Each row comes from the steps of one walk. Every step used is in the known rows, and no mark comes twice. Write the walk behind each row, first mark first.
Known rows:
rere > tudan > megeb: [-17  18  10  -9  12  -7 -18   6   5  10 -11  16  11  -8 -13   0  12   3
 -39  16 -10   6   7   6]
gito > megeb: [-13   9  10  -6   0  -5   2  -9  -1 -18   8   4   6  -8  -2  -2   5  12
  -6 -10 -20  -3  -3  -4]
megeb > nepu > rere > tudan: [-26  19  12   5 -16  -9   3   2  -6   5 -18 -21 -12  13 -23   3  17  -2
 -19  24  -1  14   0  14]
nepu > megeb > botu > bafuz: [ -6   7   7  28  -5 -14  27  -8  19   5   0  17  -3  15   1  -1 -15  22
 -23  29 -16   7   0  -3]
tudan > bafuz > rere > gito > megeb: [-25 -24   9 -22  -6  -1   3   1  19 -10 -12   6  11   0  -3 -31  30   1
 -28 -20 -46   6 -25  21]
nepu > rere > gito > megeb > botu > bafuz: [ -3  13   4  20  -8 -18  30  -8  43  -4  -2  36 -10  10   4  -7  -2  24
 -26  16 -46   5 -20  -5]
gito > megeb > nepu > rere > tudan > bafuz: [-56  19  28 -10 -15 -14   7  -3  -9 -12 -22 -30 -11   8 -23  -9  43  -2
 -43   3 -23  24   7  22]
botu > bafuz: [ 12  -3  -2  -4   1  -3  15   8   6   0   2   3 -16  18  11   4   8   1
 -20  18  17   6   5  -5]
rere > tudan > bafuz > botu: [-12 -11  -4 -24 -11   7  -3  -1  -7  21 -22 -14   1   0 -17 -14  31 -14
 -24  10  -9   6  11  33]
gito > megeb > nepu > rere > tudan > bafuz > botu: [-56   3  15 -22 -28  -4   9 -10 -19  -5 -21 -31  -7   4 -30 -15  49  -3
 -38   8 -37  12   8  39]
gito > megeb > rere > tudan: [ -9  35  27  -2  -7  -9   7   3  -6  -6   1   7   3 -22  -9  12  15  12
 -22   3 -17  16  13  -8]
gito > megeb > botu > bafuz > rere: [ -1 -13  -6   0 -17  -2  37 -10  17 -17  -3  23   9  10   5 -11   9  10
 -39  10 -30  10 -15  -6]
tudan > bafuz: [-16  -8   6  -9   0   0   3   3  -2   0 -11 -12  -5   2   3 -10  23  -9
 -17 -10  -3  14  10  11]
bafuz > rere > gito > megeb > botu: [ -8 -10  -6   6 -10   1  14 -10  38  -3  -3  34  29 -10  -3 -19  -3  16
 -14  -7 -59   4 -32   6]
gito > megeb > botu > bafuz > tudan > rere: [-21  -6   4   0 -16  -5  19  -9  18 -11   8  30   8   6   6  -9  22  -5
 -60  15 -38  23   3 -14]
rere > gito: [  5   0   0   3   8  -1  -8   9  27  14   4  14   5   0   3  -4  -5   7
   6   1 -13  -1 -13   7]
tudan > megeb > nepu: [-46   8  10  -4   8   1  -9   8  -5  -6   8  -3  15  -4  -3   3  18   6
 -33   3 -11  18  16   9]
nepu > rere > gito > megeb: [-16  10  16   4  -6 -18   1  -8  21 -12  -3  17  -7  -2  -8 -12   3  16
  -4  -4 -48 -13 -27   4]
tudan > rere: [-12  11  14  -6  -1  -5  -8   9 -12  -5   1   9   9  -9   7   1   9  -3
 -23   0  -8   2  11  -5]
botu > bafuz > tudan > megeb > gito: [-11 -30 -13  -3 -11   0   1  -1  42   0  -2  38   3  16  -5 -11  21  -9
 -56  23 -25  26  -9  -9]
rere > tudan: [  5  13   3  -4   1  -2  -6   3   5  14 -12  -1   2   1 -13   2   3  -2
 -11  16   7   5   2   5]

Which walk is each row?
[  4 -11  -4 -14 -15   2   0   1   0   8 -24  -1   5   7 -18 -12  13  -9
 -22  14  -5   2 -19  12]
bafuz > rere > tudan
[-26   5   9  11  -8  -8   2   7  17   5  -3  -6  -9  12  -9  -4   8   6
  -3   9 -21   8 -14  16]
megeb > nepu > rere > gito
[  4  26  17   3  -7  -4   4  11  -6  12  -6   4  -3 -15  -7  13  10  -1
 -15  13   4  20  16  -4]
megeb > rere > tudan
[-14 -13  11  -3   0  -7   3  18  32  13  12  38 -12   3   8  -5  30  -6
 -55  21 -29  27  -3  -3]
botu > bafuz > tudan > megeb > rere > gito
[ -9   8   9  -2   9  -5  -5   0  26  -5  11  20  10  -8   0  -6  -2  18
   0 -10 -32  -4 -15   4]
rere > gito > megeb
[-11   3   6  23 -13 -10  -1 -10  23  -3  -5  18  12  -2 -15  -5 -18  22
   1  11 -30   3 -13  -3]
nepu > megeb > gito
[-31   5  10   8 -16  -6   9   0 -11  -9  -6 -21 -14  12 -11   0  14  -1
  -9   9  -9   9  -2  10]
megeb > nepu > rere
[-18  -7   4 -19  -5  -3 -12   3   0   4 -23  15  15  -3 -20 -14  21  -6
 -50  15 -23   3 -14  13]
bafuz > rere > tudan > megeb
[ -3  14   9   3 -14 -14   0  -4   0   7 -26  -3 -18   7 -21  -3   7  -4
 -15  20  -8  -3 -11   6]
nepu > rere > tudan
[ -4 -17 -10   4   2  -3  15   9  45  10  -7  48  18   8   8 -16   8  10
 -55  21 -41  14 -21   4]
tudan > megeb > botu > bafuz > rere > gito
[-13   2  10 -17 -19   5   6   8 -18  20 -17  -9  -4 -15 -11  -3  39 -11
 -28  10 -12  20  25  22]
megeb > rere > tudan > bafuz > botu
[-20 -14   3 -16  -7   0  19  13  22 -13   8   4   4  21   3 -11  26  14
 -35  10 -20  15 -19  14]
botu > bafuz > rere > gito > megeb > nepu
[  5 -25 -18  12 -14   4  25 -10  31  12   1  18  -7  22   1  -8   9 -13
 -32  25 -10  24  -7  -5]
megeb > botu > bafuz > tudan
[  5  11  -1  14   6  -7  23  -1  49   3  13  37  10   4  12   0  -6  26
 -23  10 -30  13  -7  -7]
rere > gito > megeb > botu > bafuz
[-17 -24  -8 -21 -13   9   4  -3 -13   8 -11 -13  -1  -1  -4 -16  29 -12
 -12  -5 -16   2  10  27]
tudan > bafuz > botu
[-31  12  12  -1   6   0  -2   5  21  -6  18   0  15  -4  -2   0   9  20
  -5  -6 -26  14  -5  13]
rere > gito > megeb > nepu
[-13  18  23  -5  -6  -5   6  16  -7  11 -17  -9  -8 -12  -5   4  33  -9
 -33   4   1  33  25   7]
megeb > rere > tudan > bafuz
[-23  17  23   2   3  -7  -2  11 -10  -6   5  20   5 -25   5   8  16   6
 -33  -1 -22  16  19  -9]
tudan > megeb > rere
[-44  14  19   2 -16 -11  11  -9 -12 -26   1 -16  -8   5 -12  -2  17  12
 -14  -3 -28   6  -4   5]
gito > megeb > nepu > rere
[ -5  -9   2 -22  -3  -5   3  12   6   4 -22  19   0  15  -9 -11  28  -5
 -69  32  -6   8  -9   8]
botu > bafuz > rere > tudan > megeb
[-15 -18   2  -7  -6  -1 -19   8  24  14   4  22   7   0  -1 -16  17 -16
 -26   4 -33   8 -16   6]
bafuz > tudan > rere > gito
[-10 -17  -9   0  -7  -2  23   1  19  -4 -11  34  12   9   5 -12  14   4
 -60  20 -29  14  -8  -3]
tudan > megeb > botu > bafuz > rere
[-39  -8  13 -15  -6  -3   2  14  24  -5  21  11   3  17   6  -8  38  -3
 -56  16 -28  28  -3   7]
botu > bafuz > tudan > rere > gito > megeb > nepu
[-25 -18   1  -2  -8   1  15  -8  36  -3 -13  20  25  -6  -1 -29  20   7
 -31 -17 -62  17 -23  16]
tudan > bafuz > rere > gito > megeb > botu
[ 16 -13  -6 -17 -13   0  15  10   5   7 -21   3  -9  24  -8  -8  20  -8
 -41  32  12   7 -13   8]
botu > bafuz > rere > tudan
[-11 -15  -4  16 -21 -15  27 -17  52   1  -3  35 -14  20  -7 -19  11   3
 -36  20 -59  11 -35  -1]
nepu > rere > gito > megeb > botu > bafuz > tudan
[ -8 -17  -9   7 -15  -2  28 -18  31  -6   8  22  -1  15   0  -9  13  -2
 -37  14 -29  20  -9  -9]
gito > megeb > botu > bafuz > tudan
[-17 -32   0 -19 -14   5   8   1  -6  -6 -23 -12   0   8  -3 -24  32 -18
 -27 -10 -15  10 -10  17]
tudan > bafuz > rere
